Each row was made from one small tree. The marks that hang from a mark follow it in brackets, in alphabetical order. Every link used is in the known rows. Write each row's tree.
Known rows
bugo{geza{zono}}: | -5.20 | -0.12 | -0.46 |  1.63 |  2.68 |  0.06 | -2.03 |  1.28 |  2.04 |  0.86 |  1.57 |  0.97 | -3.03 |  1.39 |  1.69 |  3.58 |  0.37 | -1.73 |  0.12 | -2.23 |
zono{geza{bugo{semef} rozam}}: |  0.73 |  0.93 |  0.66 |  2.37 |  1.82 | -0.20 | -3.23 |  1.34 | -0.28 |  0.61 | -1.58 | -2.65 |  0.11 | -1.04 |  2.32 | -1.76 |  0.95 |  4.04 | -0.23 | -1.04 |
semef{bugo kani zono{geza{rozam}}}: |  0.78 | -2.07 | -3.38 | -5.33 | -4.93 | -0.62 | -1.88 | -2.40 | -2.04 |  1.40 | -2.04 | -1.67 |  1.50 | -2.42 |  0.59 | -3.97 | -0.23 | -0.35 |  2.13 |  2.86 |
rozam{geza{bugo{semef{kani}} zono}}: |  4.35 |  0.06 | -1.89 | -2.07 | -3.81 |  1.43 |  0.27 |  0.12 | -3.17 |  1.73 |  1.40 |  2.83 |  1.03 |  0.61 | -2.51 | -3.96 | -0.73 | -3.58 | -1.33 | -1.42 |
rozam{geza{bugo zono}}: |  2.43 |  3.75 | -0.19 | -0.80 | -1.62 |  2.44 | -2.27 |  3.23 |  1.97 |  2.56 |  2.46 |  0.69 |  0.86 |  3.71 | -6.14 | -0.45 |  0.98 |  0.32 | -0.61 | -1.37 |
geza{bugo{semef{kani}} rozam zono}: |  4.86 | -2.75 | -1.74 |  0.38 |  0.46 |  1.56 |  0.58 | -1.80 | -2.86 |  0.35 | -1.37 |  0.01 |  2.73 | -3.82 |  0.18 | -1.26 |  3.38 |  0.99 | -4.21 | -1.10 |
kani{zono{geza{bugo rozam}}}: | -0.55 | -0.03 |  3.12 |  2.03 |  4.58 |  1.07 |  0.03 |  0.71 |  3.04 |  2.24 | -0.04 | -2.46 |  4.12 | -0.99 | -1.64 | -2.08 |  2.94 |  1.83 | -1.84 | -1.34 |
kani{zono}: | -7.73 |  3.99 |  5.57 |  4.25 |  6.87 |  0.51 |  1.08 |  1.51 |  6.22 |  0.11 |  3.61 |  1.23 | -2.32 |  3.18 | -1.10 |  3.82 | -3.00 | -5.82 | -0.89 | -0.41 |
rozam{geza{bugo{semef} zono}}: |  3.39 |  2.88 | -0.38 | -0.46 | -2.47 |  1.99 | -1.24 |  2.44 | -0.78 |  1.32 |  1.53 |  2.12 | -1.34 |  2.08 | -2.75 | -1.14 | -0.58 |  0.40 | -0.72 | -2.36 |
semef{bugo{geza}}: | -0.56 |  0.43 |  0.70 |  0.47 |  0.53 | -2.89 | -1.06 |  0.17 |  1.98 | -1.82 | -0.28 |  2.10 | -5.98 |  1.34 |  2.81 |  2.74 | -4.52 | -0.46 |  3.01 |  1.33 |
rozam{geza{bugo}}: |  1.27 |  5.34 |  1.91 |  0.92 | -0.97 | -0.02 | -2.59 |  3.13 |  3.15 |  0.30 |  2.96 |  1.17 | -0.30 |  5.17 | -5.39 |  1.02 | -1.99 | -0.41 |  2.13 |  1.04 |
rozam{geza{bugo{semef{kani zono}}}}: |  3.78 |  0.30 | -1.80 | -2.34 | -8.72 |  0.09 | -0.16 | -1.07 | -3.92 | -0.30 |  1.18 |  3.59 |  0.27 |  0.07 | -2.23 | -2.63 | -3.57 | -4.25 |  3.98 |  0.92 |
karal{rozam{geza}}: | -4.53 |  5.94 |  1.78 | -1.63 |  0.51 | -1.07 |  3.05 |  3.91 |  3.60 | -1.42 |  2.36 | -2.09 | -2.29 |  8.97 | -3.33 |  4.04 | -3.37 | -1.21 |  2.15 |  1.77 |
zono{geza{bugo{semef{kani}} rozam}}: |  1.67 | -1.89 | -0.85 |  0.49 |  0.47 | -0.83 | -1.98 | -1.48 | -2.36 |  0.98 | -1.35 | -2.02 |  2.55 | -2.42 |  2.37 | -4.18 |  0.77 |  0.01 | -0.65 | -0.06 |
bugo{geza{rozam} semef{kani zono}}: | -0.99 | -5.12 | -3.29 | -0.01 | -5.17 | -1.69 |  0.69 | -3.97 | -4.96 | -3.24 | -1.99 |  2.06 | -1.13 | -4.20 |  4.57 |  1.15 |  0.08 | -0.48 |  2.72 |  0.78 |
karal{rozam{geza{bugo{semef} zono}}}: |  3.69 |  2.40 | -0.13 | -2.76 | -2.11 |  0.83 |  4.90 |  3.19 | -1.51 | -0.68 | -0.10 | -1.34 | -0.46 |  3.74 | -2.06 |  0.15 | -0.91 |  2.06 | -0.49 | -1.46 |
geza{rozam zono}: | -3.72 |  2.16 | -0.27 |  1.55 |  4.11 |  2.75 | -2.37 |  1.50 |  3.33 |  0.65 |  0.51 | -2.01 |  0.24 |  1.19 | -2.04 |  3.41 |  4.43 |  2.22 | -3.76 | -0.70 |
geza{rozam}: | -4.82 |  4.02 |  1.61 |  3.37 |  4.57 |  0.42 | -2.95 |  1.34 |  4.42 | -1.21 |  1.06 | -1.75 | -1.01 |  2.33 | -1.18 |  4.91 |  1.10 |  1.46 | -0.96 |  1.53 |

Write each row's tree
|  2.98 |  0.52 |  2.71 |  0.05 | -1.31 | -0.03 |  4.60 | -0.79 | -1.36 |  0.24 |  2.78 |  4.61 |  0.97 |  0.22 | -2.56 | -3.53 | -3.43 | -5.99 | -0.34 | -0.67 |
rozam{geza{bugo{semef{kani{zono}}}}}
|  1.03 |  0.51 |  1.76 |  2.33 |  1.93 | -1.32 | -1.03 | -0.71 | -0.77 | -0.68 |  1.03 |  1.89 | -1.37 |  0.18 |  1.89 |  0.42 | -4.19 | -4.86 |  0.28 |  0.47 |
geza{bugo{semef{kani}}}
| -5.09 | -2.13 |  1.38 |  1.01 |  3.75 |  0.35 |  2.98 | -2.26 | -1.03 |  1.42 |  0.35 | -0.47 |  1.19 | -2.03 |  3.09 | -4.04 |  0.38 | -4.55 | -3.01 | -1.37 |
bugo{semef{kani{zono{geza{rozam}}}}}
| -1.81 | -5.04 |  0.76 |  2.66 |  2.25 | -1.15 |  5.52 | -3.98 | -2.64 | -2.40 | -0.28 |  3.23 | -0.42 | -4.10 |  4.25 |  0.08 |  0.23 | -2.48 | -1.88 | -0.87 |
bugo{geza{rozam} semef{kani{zono}}}
| -4.06 | -1.02 | -0.78 |  2.40 |  1.60 |  0.20 | -0.74 |  0.73 | -0.56 | -0.49 |  0.57 |  2.02 | -5.55 | -0.08 |  4.81 |  2.74 | -0.90 | -1.44 | -0.02 | -3.12 |
bugo{geza{zono} semef}
| -3.23 |  1.47 |  4.74 |  2.28 |  5.44 |  0.13 | -0.56 |  2.10 |  4.24 |  3.67 |  2.18 | -1.14 |  1.39 |  1.42 | -0.62 | -1.60 | -1.12 | -3.61 |  0.06 | -1.99 |
kani{zono{geza{bugo}}}
| -0.49 | -2.25 |  0.84 | -2.72 |  2.11 | -0.47 |  2.89 | -2.56 |  0.31 |  1.82 | -0.26 | -0.47 |  2.00 | -2.30 |  0.19 | -5.30 | -0.13 | -2.95 | -2.50 |  0.98 |
semef{bugo kani{zono{geza{rozam}}}}
|  2.64 |  3.21 |  0.14 | -3.51 | -1.44 |  0.93 |  3.70 |  3.75 |  0.92 |  0.97 |  1.00 | -2.71 |  2.47 |  5.52 | -5.39 |  1.15 |  0.47 |  2.00 | -0.14 | -0.25 |
karal{rozam{geza{bugo zono}}}
|  1.51 | -2.38 | -2.30 | -2.38 | -3.82 |  0.17 | -3.25 | -1.63 | -2.03 |  2.22 | -1.35 | -2.51 |  5.95 | -3.00 | -1.14 | -3.41 |  2.34 |  0.01 |  2.41 |  1.47 |
semef{kani zono{geza{bugo rozam}}}
|  2.20 | -0.56 | -0.83 |  0.17 |  0.02 | -2.12 | -0.04 | -0.76 |  0.58 | -2.67 | -2.35 |  0.40 | -3.48 | -1.19 |  1.90 |  2.61 | -0.17 |  4.94 |  1.03 |  2.03 |
semef{bugo{geza{rozam}}}
|  4.24 | -5.10 | -4.06 | -3.35 | -2.16 | -0.57 |  1.53 | -3.40 | -3.01 | -0.63 | -2.34 |  1.39 |  0.69 | -3.98 |  1.12 | -1.20 |  2.32 |  1.74 | -2.38 |  0.67 |
semef{bugo{geza{rozam zono}} kani}
|  3.35 |  0.28 | -0.18 |  1.51 | -3.08 |  0.93 | -1.75 | -0.20 | -1.28 | -2.40 | -2.17 |  0.46 |  0.37 | -3.13 |  0.37 |  2.41 |  0.82 |  4.74 |  1.89 |  0.86 |
geza{bugo{semef{zono}} rozam}
|  2.67 |  0.91 | -0.07 |  1.29 |  2.65 |  2.51 | -2.56 |  1.28 |  1.95 |  0.86 | -0.41 | -1.78 |  3.30 | -0.95 | -3.30 |  2.21 |  5.11 |  4.76 | -3.66 | -0.64 |
geza{bugo rozam zono}
|  0.68 | -2.78 |  1.73 |  0.00 |  3.40 |  0.34 |  1.68 | -1.56 |  0.30 |  2.70 |  0.53 | -1.68 |  6.63 | -2.49 | -1.64 | -4.44 |  2.45 | -2.09 | -2.39 | -0.31 |
semef{kani{zono{geza{bugo rozam}}}}
| -0.04 |  1.65 |  0.68 |  1.67 |  3.21 |  0.08 | -4.63 |  2.00 |  2.46 |  1.90 | -0.55 | -3.80 |  2.71 |  0.49 | -1.27 | -0.87 |  2.55 |  4.10 |  0.14 |  0.27 |
zono{geza{bugo rozam}}
| -1.47 | -2.24 | -2.31 |  2.16 |  0.97 |  1.06 |  0.17 | -0.51 | -1.61 | -1.51 | -1.60 |  0.23 | -2.69 | -2.55 |  3.89 |  2.35 |  3.32 |  3.84 | -2.12 | -2.90 |
bugo{geza{rozam zono} semef}
| -7.18 |  1.13 |  3.32 |  2.14 |  5.82 |  1.25 |  0.29 |  1.10 |  4.07 |  2.17 |  1.24 | -2.50 |  1.55 |  0.85 | -0.27 | -0.62 |  2.11 | -0.87 | -1.98 | -1.27 |
kani{zono{geza{rozam}}}
| -4.00 | -2.11 | -2.70 | -1.47 | -3.41 |  0.28 | -2.04 | -2.25 | -3.33 |  1.04 | -1.13 | -1.29 |  0.50 | -2.27 |  3.25 | -2.99 |  0.24 | -2.34 |  1.56 |  0.11 |
bugo{semef{kani zono{geza{rozam}}}}
|  3.08 | -3.42 | -2.11 | -1.57 | -1.30 | -3.13 |  1.14 | -3.23 | -1.63 | -2.41 | -2.07 |  1.30 | -0.73 | -2.61 |  2.06 | -0.09 | -0.97 |  1.02 |  0.27 |  2.58 |
semef{bugo{geza{rozam}} kani}
|  2.73 | -2.35 | -2.43 | -2.35 | -5.39 | -1.37 | -0.44 | -1.87 | -1.51 | -3.22 | -3.02 |  1.08 | -2.19 | -3.52 |  1.38 |  2.42 |  0.11 |  5.45 |  3.69 |  2.55 |
semef{bugo{geza{rozam}} zono}
|  2.61 |  1.77 |  1.64 |  3.62 |  2.32 |  0.31 | -1.69 |  0.71 |  0.60 | -2.33 | -1.24 | -0.39 | -0.77 | -0.96 |  1.02 |  2.46 |  0.47 |  4.31 | -1.20 |  0.42 |
geza{bugo{semef} rozam}
| -2.06 | -2.22 | -1.79 |  1.57 | -3.64 | -0.63 | -0.65 | -1.42 | -2.58 | -3.71 | -2.28 |  1.42 | -3.12 | -3.03 |  4.63 |  3.58 |  0.76 |  3.52 |  3.39 |  0.04 |
bugo{geza{rozam} semef{zono}}
| -1.98 | -0.71 | -1.96 | -4.79 | -4.60 | -0.95 | -2.67 | -1.47 | -0.72 |  2.39 | -0.13 | -0.13 | -1.38 |  0.17 |  1.36 | -3.65 | -4.53 | -5.91 |  4.09 |  2.36 |
semef{bugo kani zono{geza}}
|  1.45 | -3.76 | -2.54 | -3.18 | -1.26 | -1.31 |  0.71 | -2.22 | -1.68 |  0.53 | -0.20 |  2.43 | -2.33 | -1.28 |  2.16 | -0.51 | -1.76 | -3.48 | -0.20 |  0.25 |
semef{bugo{geza{zono}} kani}
|  2.74 |  3.99 |  1.87 | -0.98 | -1.48 | -1.59 |  4.54 |  3.35 | -0.54 | -2.57 |  0.23 | -1.07 | -1.74 |  5.43 | -1.09 |  1.55 | -4.04 |  1.39 |  2.41 |  0.87 |
karal{rozam{geza{bugo{semef}}}}
| -2.29 | -1.42 | -2.15 |  1.28 |  1.85 |  1.31 | -1.16 |  0.02 |  0.81 | -0.29 | -0.56 | -0.73 |  0.25 | -0.69 |  0.74 |  3.48 |  4.57 |  3.72 | -1.92 | -1.62 |
bugo{geza{rozam zono}}
|  1.86 |  4.55 |  2.23 | -1.61 | -0.88 | -1.38 |  3.06 |  3.76 |  2.48 | -1.17 |  1.57 | -2.29 |  0.73 |  6.98 | -4.82 |  2.43 | -2.58 |  1.29 |  2.43 |  1.44 |
karal{rozam{geza{bugo}}}
